Each row comes from the steps of one path. Every step used is in the known rows, and no mark comes twice. Write the path behind each row, first mark first.
(in the rows, 128 means zero)
Known rows
W/Y/V/L: [148 161 129 113 130 172  85 119 155 115 129 115 141  84  36 135 155 122
 147 114]
N/Y/W: [ 98 173 142 126 134 179  86 143 129 135 112 148 128  92 164 137 155 105
 132 125]
X/F: [129 126 142 116 146 161  88 139 123 144 113 116 129 137 139 132 167 106
 143 135]
C/L/V/Y/N: [124 125 168 110 118 176 130 122 113 150 165 141 139  66  89 139 164 130
 135 129]
X/F/L/V/Y: [ 95  96 145 113 130 166 114 119 109 182 115  89 138  72 118 127 167 124
 147 151]
W/Y/V/L/F/X: [152 194 110 116 129 166  78 117 132 146 121  85 125 114  72 145 163 123
 155 131]
X/N/Y: [102 166 122  99 118 172  81 146 100 151 109 164 129  80 141 126 156 109
 134 133]
C/L/F: [112 133 145 108 135 167 122 148 114 135 145 127 108 175 124 168 168 119
 138 131]
N/Y/V/L/G/M: [116 214 177 100 101 177  80 140 143 214 122 171 125  90  42 149 133 117
 144 125]
L/F/X/N/Y: [108 197 100 101 118 164  73 145  80 180 104 132 112 111 168 135 164 110
 144 149]
L/F/X/N: [142 163 105 106 122 159  90 137 105 172 125 118 108 126 157 137 170 111
 146 158]
Y/W: [133 133 146 130 137 173 103 135 150 132 132 136 125 112 151 138 159 106
 136 135]
C/L: [104 122 161 112 124 164 121 135 124 121 146 132 124 137 149 153 164 118
 134 123]
V/Y/W: [114 130 150 131 137 180 108 118 137 141 136 126 140  75 126 126 151 114
 137 137]
X/N/Y/V/L/G: [127 208 153  94  92 183  80 142 120 181 109 175 120  31  41 131 149 120
 151 141]
C/L/F/X/N/Y: [ 95 199 125 101 103 169  82 141  69 175 112 140 105 110 186 148 173 120
 145 149]
F/X/N/Y: [ 99 187 114 105 108 162  70 132  94 164 105 136 127  74 194 119 162 108
 137 143]
N/Y/V/L/F: [124 199 137 108 124 184  91 150 128 152 102 136 121 122  49 147 153 117
 139 123]
N/Y/V/L: [111 192 153 110 114 181  89 136 140 135 104 142 136  87  68 131 149 116
 134 115]
F/X/N/Y/V/L: [126 221 135 108  88 177  65 122 117 162  91 141 131  40 119 114 159 118
 143 141]
V/L: [ 98 135 143 111 124 166 111 131 139 124 131 136 128 105  75 134 160 113
 131 130]
C/L/V/Y/W: [115 122 167 122 123 189 129 115 128 162 138 130 139  46 112 148 162 132
 138 144]

Which path is each row?
[125 154 111 114 138 153 106 138 115 161 132  93 116 165 163 149 166 109
 141 141] => L/F/X
[154 167 119 110 140 176  87 131 142 130 129 112 125 118  15 150 158 123
 152 122] => W/Y/V/L/F
[155 214 114 103 117 173  67 144 102 182  95 124 118 108 152 134 159 114
 150 144] => L/F/X/N/Y/V
[100 133 168 103 117 161 124 141 121 151 157 140 113 116 125 164 160 119
 144 132] => C/L/G
[133 176 143 111 131 175  88 146 136 136 108 127 139 114 124 138 146 110
 135 110] => N/Y/V
[139 208 130 100 109 189  75 148 116 165  95 163 116  89  44 136 156 120
 144 141] => X/N/Y/V/L/F
[110 144 130 108 132 170 114 144 127 141 131 134 112 139  56 150 163 115
 135 138] => V/L/F
[135 222 169  94  84 182  66 139 130 225 115 195 121  52  39 136 139 120
 150 142] => X/N/Y/V/L/G/M
[122 110 157 122 126 165 108 124 105 175 142 108 135  67 109 117 172 120
 149 146] => X/F/L/V/Y/N
[118 177 133 119 118 184  71 142 116 153 104 172 124  55 164 123 160 108
 139 146] => X/N/Y/W
[109 223 120 120  98 183  65 131  96 181  94 154 104  58 136 129 171 114
 146 164] => V/L/F/X/N/Y/W
[156 162 143 110 131 178 108 143 150 143 124 127 118 139  35 149 157 118
 142 130] => Y/V/L/F
[111  98 141 113 133 159 108 138 123 173 114  95 124 102 136 139 175 115
 146 146] => X/F/L/V
[171 194 125 108 104 173  85 126 129 171 109 126 111 100  80 133 168 119
 151 156] => Y/V/L/F/X/N
[100 106 147 124 129 154  97 137 118 147 119 100 119 136 167 131 172 107
 147 139] => X/F/L
[114 109 132 102 139 172 127 123 125 165 133 112 150  65  79 136 151 125
 134 134] => L/V/Y
[147 217 137 104 103 178  76 140  93 176 103 132 111 114 165 147 167 123
 151 142] => C/L/F/X/N/Y/V
[ 89 213 109 101 101 170  74 136  83 177  97 146 110  85 114 130 168 116
 143 155] => V/L/F/X/N/Y
